Each row was made from one small tree. Brackets hold a mark, then the marks that hang from it, in the order of their numbers. Every link used is in the known rows. Write each row's tree.
Known rows:
[K66 K594]: [  2  27 -24  -6 -40 -39  39   2  15  11 -11  34  -2   3   8   8 -31  18
  19   7 -19  10  12  35]
[K784 K306]: [-36  26  -2  24 -41  -2  13 -10  -7   5  -5  26   7  -4 -19   7   6  33
  21  15 -51 -18  -4   1]
[K954 [K306 K642] K594]: [ -3 -24  38  48 -12  20 -40  16 -12 -33  28  -4  15  -3 -10   9  58   4
 -21   5 -19 -44  -8  11]
[K170 [K51 K431 K642]]: [-25  -4 -37 -54 -38 -15 -54  -9  13  -7 -17   5   6   0  26  13  28 -16
   6  -4  26  -1 -60 -31]
[K886 [K306 K784]]: [-31  19 -10  28  -9  23  29   5  -5  22 -23 -14 -10  13 -32  -9  15  19
   2   1 -16   6  58  -7]
[K306 K784 K886]: [ 19   7  31  15  33  11   6 -20   3  28   2 -15 -21  15 -19  -8  -8 -11
   3  -2  22  25  14  29]
[K51 K431]: [ 16  11   1 -26 -52  -9 -19  -1  13   9 -10 -10   6   7  -4  10   2  20
   7  28  10  -1 -28 -19]
[K306 K784]: [ 16  19 -10   4  -7  12  27 -21  13  24 -20 -12  -5  14 -17  -6 -13   1
   8   9   4  22  40  14]
[K170 K51]: [  5  18 -43 -16 -39 -31  -6 -12   8  14  -5   0  14  -6  -7  10  -1 -16
   6  16  -2  -7 -14   0]
[K170 [K51 K642]]: [-27   3 -48 -37 -27 -22 -30 -17  11   2 -17  12  13  -7  18  11  17 -33
   7  -4  14  -4 -27  -4]
[K431 [K51 K170 [K642 [K306 K954]]]]: [-34   2 -36 -51 -21  -2 -11  -3   6 -17 -13   9   7  -7  93  -2 -35 -34
  -1   2  13  -2 -27 -52]
[K594 K66]: [ 14  19 -13 -30 -51  -3   2 -34   7  -3 -11 -24  14  15  12  -3  -5 -16
  -2  10   1   2 -19  27]
[K886 [K306 K642 K784 [K954 K594]]]: [-20  -1   0  41  30  25  57  33  -8   4  -6   2 -16   3 -67 -12  20  33
  -5 -20 -23  -1  72   5]
[K784 [K306 K642]]: [-25   6   8  43 -19   3  23   7  -5   4  -2  38  -3  -2 -55   3 -11  43
  18   8 -51 -15  15  11]
[K51 K170]: [ 13  12  -5 -12 -50 -17 -23  -7   3  33  -8   0  10  -5  34   3 -41  21
 -14  31 -14  -4   2 -29]
[K306 K954]: [ -1  35 -22 -16 -12 -33  58   0   7  18  -6  19  17 -22 -26   0  -6   3
  18  12 -26  -7   9  27]
[K954 K306]: [-32  15  14  22 -39   4 -25  -3  -7  -3   4   3  21  -7   8   2  36  -1
   4  17 -34 -31 -26   6]
[K954 [K306 K642 K784 K886]]: [-17 -14  55  53  30  31 -19   9 -12   0  16   7 -14   6 -28 -11  23   4
  -2 -12 -13  -7 -10  23]
[K306 K642 K784 K886 [K954 K594]]: [ 33 -21  47  32  89  13  48  19  -4   1  25   8 -30   0 -67 -11   1   7
  -8 -31  14  14  34  46]
[K306 K886]: [ 18  10  28   9   5 -20  -7 -14   0  25  11  -4   0   0 -20   4  -7 -14
   3  17  11   0  -7  33]
[K51 K170 K431 [K642 [K306 K784]]]: [  0 -27  -2 -53 -22  20 -84  -8   4  -7 -19 -22  -5  12 101   1 -18  11
 -17   1  38  21 -41 -83]
[K306 K784 K886 [K954 K594]]: [ 17   5  33   6  58   6  35  -4  -6   2  22 -10 -15  -3 -15  -6  25  -8
  -4 -21  14  10   3  33]
[K51 K170 K431 [K642 [K306 K886]]]: [   0  -31   17  -51  -17    5 -100   -4   -2   -6   -4  -18   -2    6
  101    6  -16    3  -20    5   41   10  -64  -74]
[K642 [K306 K954]]: [ 45  20 -29   4  -1 -31  41  -6  -1   4   6 -20  26 -12   5   1 -35 -16
  11  28 -12   2  30  13]
[K170 [K51 [K642 K306]]]: [ -7  -2 -52 -29 -18 -23 -32 -19   7  -6 -10  -4  17  -5  31  11   5 -41
   5   1  18   1 -20 -10]

Write each row's tree:
[-24  -2  38  44  27  -2  27  18 -18 -11  26  39 -10 -12 -53   3  16  38
  11 -14 -44 -24  -9  23]	[K784 [K306 K642 K886 [K954 K594]]]
[-32  19 -10  21   9  19  48  16 -10   4 -10 -11  -7   1 -30  -8  37  22
  -3 -13 -24  -4  52  -4]	[K886 [K306 K784 [K954 K594]]]
[  1 -17 -12 -45 -22   2 -56 -11  11 -19 -16 -16  10   9  51  11   9 -15
   6   8  40  10 -36 -31]	[K51 K431 [K642 K306]]
[ -6  -9 -41 -46 -30 -16 -55 -10   9 -15 -10 -11  10   1  40  13  14 -25
   4   1  31   2 -52 -35]	[K170 [K51 K431 [K642 K306]]]
[  1 -34  69  60  35  41 -44  12 -18 -31  37 -14 -10   9 -11   0  62  -2
 -25 -16   1 -23 -12  17]	[K954 [K306 K642 K784 K886] K594]
[ 34 -18  45  27  61 -18  33  26  -6   0  33  21  -9 -15 -66   1   3   4
  -7 -13   3 -12  11  49]	[K306 K642 K886 [K954 K594]]
[ 34 -19  44  13  53  -9  29  16  -8 -13  33   9 -10  -7 -52  -4   7  -2
 -12 -22   6  -9  -7  54]	[K306 K642 K886 [K954 [K594 K66]]]
[ -3 -15 -17 -31 -19  -6 -59 -17   0   6 -15  -7  15  -4  88   4 -33 -14
 -15  10  15   7  -6 -44]	[K51 K170 [K642 K306]]
[-29  -4 -32 -44 -18  12 -21 -10   8 -15 -18  -2   0   4  95  -4 -37 -35
  -5   1  23   8 -17 -57]	[K431 [K51 K170 [K642 [K306 K784]]]]
[-30   9  -6  36  28  19  69  31  -6  19 -17  14 -19   1 -74 -17   2  36
   6 -18 -30   7  72   8]	[K886 [K306 K642 K784 K954]]
[ 21  -7  37  27  86   6  66  16   0  23  10  25 -33  -2 -80 -19 -25  11
   8 -28   4  25  34  51]	[K306 K642 K784 K886 K954]
[ -1 -25  38  29 -24  32 -49   3 -14 -53  27 -21  14   9  11   2  64  -5
 -27  -8 -14 -39 -35  17]	[K954 [K306 K642] [K594 K66]]
[ 35 -19  47  42  63  19  22   2   5  26   6   6 -34  17 -72 -13 -31   5
  -1 -12  22  28  43  42]	[K306 K642 K784 K886]
[ 54  10 -21  -2  -3 -19  25 -12  -5 -21  17 -37  27  -5  22   3 -13 -22
  -4  20  -2  -4  16  14]	[K642 [K306 [K954 [K594 K66]]]]
[-19   1   0  47  12  28  39  21  -3  21 -21  -1 -20  15 -71 -13  -2  31
  -1  -6 -16  10  79   1]	[K886 [K306 K642 K784]]
[-26   6   9  36  -1  -1  41  19 -11 -13  12  40   1 -14 -52   4  12  46
  14  -6 -57 -25   8  13]	[K784 [K306 K642 [K954 K594]]]
[ -8 -19  -7 -63 -25  -2 -69   2   1 -10 -12  -6   6  -5  97   4 -16  13
 -11   3  24   7 -58 -77]	[K51 K170 K431 [K642 [K306 K954]]]
[ 47  10   2  16  46  -9  38 -11  -7   7  16 -28   0   0   1  -8 -32 -22
   7   7   8  22  27  20]	[K642 [K306 K784 K886 K954]]
[ 46  19 -26   8  19  -9  51 -11   0   5   1 -26  11  -2   3  -7 -36 -13
  11  15  -4  21  45  11]	[K642 [K306 K784 K954]]
[ 31  -9   6  21  49  15  66  19   6  -2   4  11 -14  -1 -64 -10  -4  19
  -3 -20  -5  12  60  34]	[K306 K642 K784 [K954 K594]]
[-11  -5 -44 -51 -23 -20 -40  -4   7 -17  -8  -5  11  -6  36  11  15 -22
   7  -4  24   0 -55 -34]	[K170 [K51 K431 [K642 [K306 K954]]]]
[ -5 -13 -28 -43 -16 -16 -62 -10   5 -13  -2 -12   5   1  40  12  16 -29
   2  -3  36   3 -60 -31]	[K170 [K51 K431 [K642 [K306 K886]]]]
[-48   3 -28 -54 -38   3 -25  -6  12  -7 -22  18   2  -2  83   1 -24 -27
  -3   2  16  -4 -32 -49]	[K431 [K51 K170 K642]]
